Each row comes from the steps of one walk. Every step used is in the known rows, and no mark comes twice. Write the walk behind each row, first mark first.
Known rows
H/E/Q: 4 -11 -12 2 10 -3 -3 14 13 5 7 -6 -7 -1 11 -8 -5 -1 9 -4 -4 -4 6 13 4
B/Z: 4 -15 -13 -3 2 10 1 10 9 -3 -10 -8 0 1 10 13 3 -11 11 5 0 -9 12 17 4
X/Q/E/H: 2 -18 -10 5 -8 -8 -11 -9 15 -6 -4 -12 8 4 8 13 8 -22 8 -3 6 -19 -3 11 5
Q/E/H/A: 9 -19 -10 9 -10 -22 -8 13 7 -15 0 -11 5 -3 8 9 -4 -18 8 -12 8 -16 6 1 3
X/H: 5 -4 -10 -2 1 12 -1 1 18 9 -11 -10 2 -4 11 15 -4 -8 10 1 6 -6 4 2 10
P/H/A/Z/X/Q: 10 -16 -12 -2 12 13 -11 23 19 -5 -20 -8 11 -8 10 -12 -3 -13 14 -25 10
 -20 6 13 12
A/Z: 6 -13 -12 -2 7 16 -1 9 16 -5 2 -2 5 -3 10 -1 -1 -9 12 -5 4 -10 12 12 11
E/Q: 7 -6 -10 0 3 0 -2 2 11 5 10 0 -3 1 12 5 -6 -2 6 -3 0 -7 8 9 2
B/H/E: 2 -14 -10 4 5 5 -6 17 20 11 -6 -11 5 3 8 -5 -10 -9 11 -3 6 -4 2 16 4
B/Z/X/Q/E/H/A: 12 -22 -11 -3 -3 -6 -12 11 7 -13 -37 -19 10 0 9 13 7 -27 12 -7 12 -26 2
 9 7
Q/E/H/A/Z: 13 -20 -11 5 -1 -11 -7 19 8 -23 -1 -10 10 -7 8 5 -2 -12 10 -17 11 -17 13
 2 12
P/H/A/Z/X/Q/E: 11 -15 -12 2 2 1 -9 13 14 -9 -17 -10 18 -6 10 0 -3 -19 12 -32 11 -22 8 7
 12
B/Q/E/H/A/Z: 17 -20 -13 -1 -4 -12 -8 18 6 -27 -2 -14 4 -6 10 11 9 -13 11 -19 3 -20 8
 -5 15
P/H/A/Z/E: 7 -17 -14 5 11 -6 -8 28 9 -11 6 -8 10 -8 9 -1 -7 1 14 -15 6 -9 19 18 7
X/Z/E/Q: 5 -10 -14 -2 13 -5 -8 -1 7 3 13 0 1 7 10 18 3 4 8 13 3 -6 16 28 5
E/H/A: 7 -19 -10 4 -1 -11 -9 23 15 -11 -3 -9 -1 -5 9 -1 -3 -12 9 -6 6 -15 6 7 3
A/Z/E/H: 2 -17 -12 1 10 -1 -10 8 8 -13 -1 -7 14 2 8 7 5 -6 13 -2 8 -12 10 22 11
H/E: -2 -16 -12 2 7 3 -2 15 15 5 2 -10 -3 -1 9 -8 -3 -13 11 -1 -2 -7 4 14 5
H/A/Z/X: 12 -16 -11 -4 11 12 -5 22 12 -7 -18 -5 8 -6 11 -8 -7 -16 13 -17 12 -17
 15 5 14
A/Z/X/Q/E: 6 -13 -10 -3 3 16 -5 -12 11 -2 -20 -9 16 1 10 7 5 -25 12 -16 12 -21 5 8
 15
Q/E/H: 1 -13 -10 7 -10 -14 -5 0 7 -8 2 -7 13 4 8 18 3 -20 7 -7 4 -13 0 7 3
X/Q/E/H/A/Z: 13 -24 -11 2 1 -7 -13 10 17 -22 -7 -15 4 -6 8 -1 4 -15 12 -12 13 -22 10
 5 12
P/H/A/Z: 11 -15 -13 4 6 1 -4 33 15 -12 3 -4 7 -11 9 -6 -7 -2 11 -22 3 -11 16 11 8

Write each row's walk
15 -1 -12 -10 21 18 -4 16 13 10 -25 -10 11 -7 12 -1 -8 1 13 -15 8 -7 3 5
 21 => A/Z/X/H/E/Q
8 -8 -12 -8 18 24 -2 16 15 8 -31 -13 12 -7 10 -3 -6 -11 15 -14 11 -9 2 7
 22 => A/Z/X/H/E
11 -19 -11 -7 13 19 -10 13 21 -5 -21 -10 3 -6 11 -14 -2 -19 15 -14 14
 -23 11 8 15 => H/A/Z/X/Q
7 -20 -9 2 -4 -10 -14 4 12 -8 -23 -15 12 1 9 4 0 -29 10 -15 15 -26 -2 3
 7 => Z/X/Q/E/H/A
5 -2 -9 -6 3 17 -1 -1 14 14 -28 -9 12 -1 11 15 -5 -17 11 -9 10 -10 -2 0
 12 => Z/X/H
7 -20 -13 -1 12 1 -8 18 7 -13 2 -10 2 -6 9 -4 -6 -4 14 -3 10 -12 24 13
 11 => H/A/Z/E
-1 -16 -13 -1 11 0 -7 -1 9 3 7 -4 4 7 8 18 6 -9 10 16 5 -8 15 29 6 => X/Z/E
7 -17 -10 -2 2 7 -11 -5 12 -10 -23 -10 21 3 9 8 8 -26 12 -17 14 -25 -2
 10 15 => A/Z/X/Q/E/H
2 -15 -9 3 -6 -3 -12 -11 12 -1 -22 -11 19 7 9 13 8 -30 9 -11 11 -23 -10
 9 6 => Z/X/Q/E/H
6 -11 -11 -5 9 20 -1 5 11 -1 -14 -1 16 0 10 0 -2 -17 13 -16 10 -15 6 9
 15 => A/Z/X
16 -10 -11 -10 7 15 -3 21 9 3 -44 -16 5 -7 11 15 -6 -14 13 -3 12 -13 10
 1 14 => B/Z/X/H/A
9 -8 -11 3 8 -1 -7 17 18 11 -1 -8 3 4 9 -6 -12 3 8 -4 4 -1 4 15 3 => B/H/E/Q
11 -16 -9 4 -1 -1 -7 20 20 1 -6 -9 1 0 9 -3 -14 -7 9 -5 13 -8 12 6 3 => B/H/A
12 -20 -11 1 8 -2 -10 29 15 -19 -4 -8 2 -9 9 -7 -2 -7 12 -10 9 -15 12 9
 11 => E/H/A/Z
11 -7 -10 -4 5 9 -6 14 14 8 -29 -12 4 -8 12 7 -13 -15 11 -11 13 -13 4 -7
 12 => Z/X/H/A
6 -23 -13 2 11 -17 -15 20 11 -12 1 -9 3 2 7 11 5 -6 10 12 9 -14 14 28 5 => X/Z/E/H/A
11 -22 -11 -5 12 9 -16 19 21 -14 -27 -11 8 -6 10 -11 2 -18 14 -15 16 -26
 2 10 14 => E/H/A/Z/X/Q
-2 -13 -14 7 5 -4 -2 25 16 6 5 -8 7 -1 9 -6 -3 -8 10 -13 -6 -5 -1 19 1 => P/H/E
11 -13 -13 1 9 6 -5 31 13 -6 -14 -3 19 -8 10 -6 -8 -11 12 -30 8 -15 9 9
 11 => P/H/A/Z/X
16 -18 -12 -3 -1 -8 -9 15 3 -22 -20 -12 17 -4 10 12 7 -20 12 -29 9 -24 1
 -6 17 => B/Q/E/H/A/Z/X
2 -7 -12 0 7 -6 -7 -4 4 4 10 -3 4 5 11 10 -4 2 9 3 2 -6 12 16 1 => Z/E/Q
14 -17 -10 2 1 -8 -7 17 4 -18 -18 -10 20 -3 9 5 -2 -21 11 -25 17 -21 8 0
 14 => Q/E/H/A/Z/X
5 -15 -11 -8 12 26 -8 -2 20 2 -20 -6 9 0 11 -6 5 -19 14 -10 11 -21 4 14
 14 => A/Z/X/Q
11 -19 -10 -3 4 8 -8 4 13 -10 -20 -13 7 -5 10 -1 -2 -25 13 -20 16 -24 13
 0 16 => H/A/Z/X/Q/E
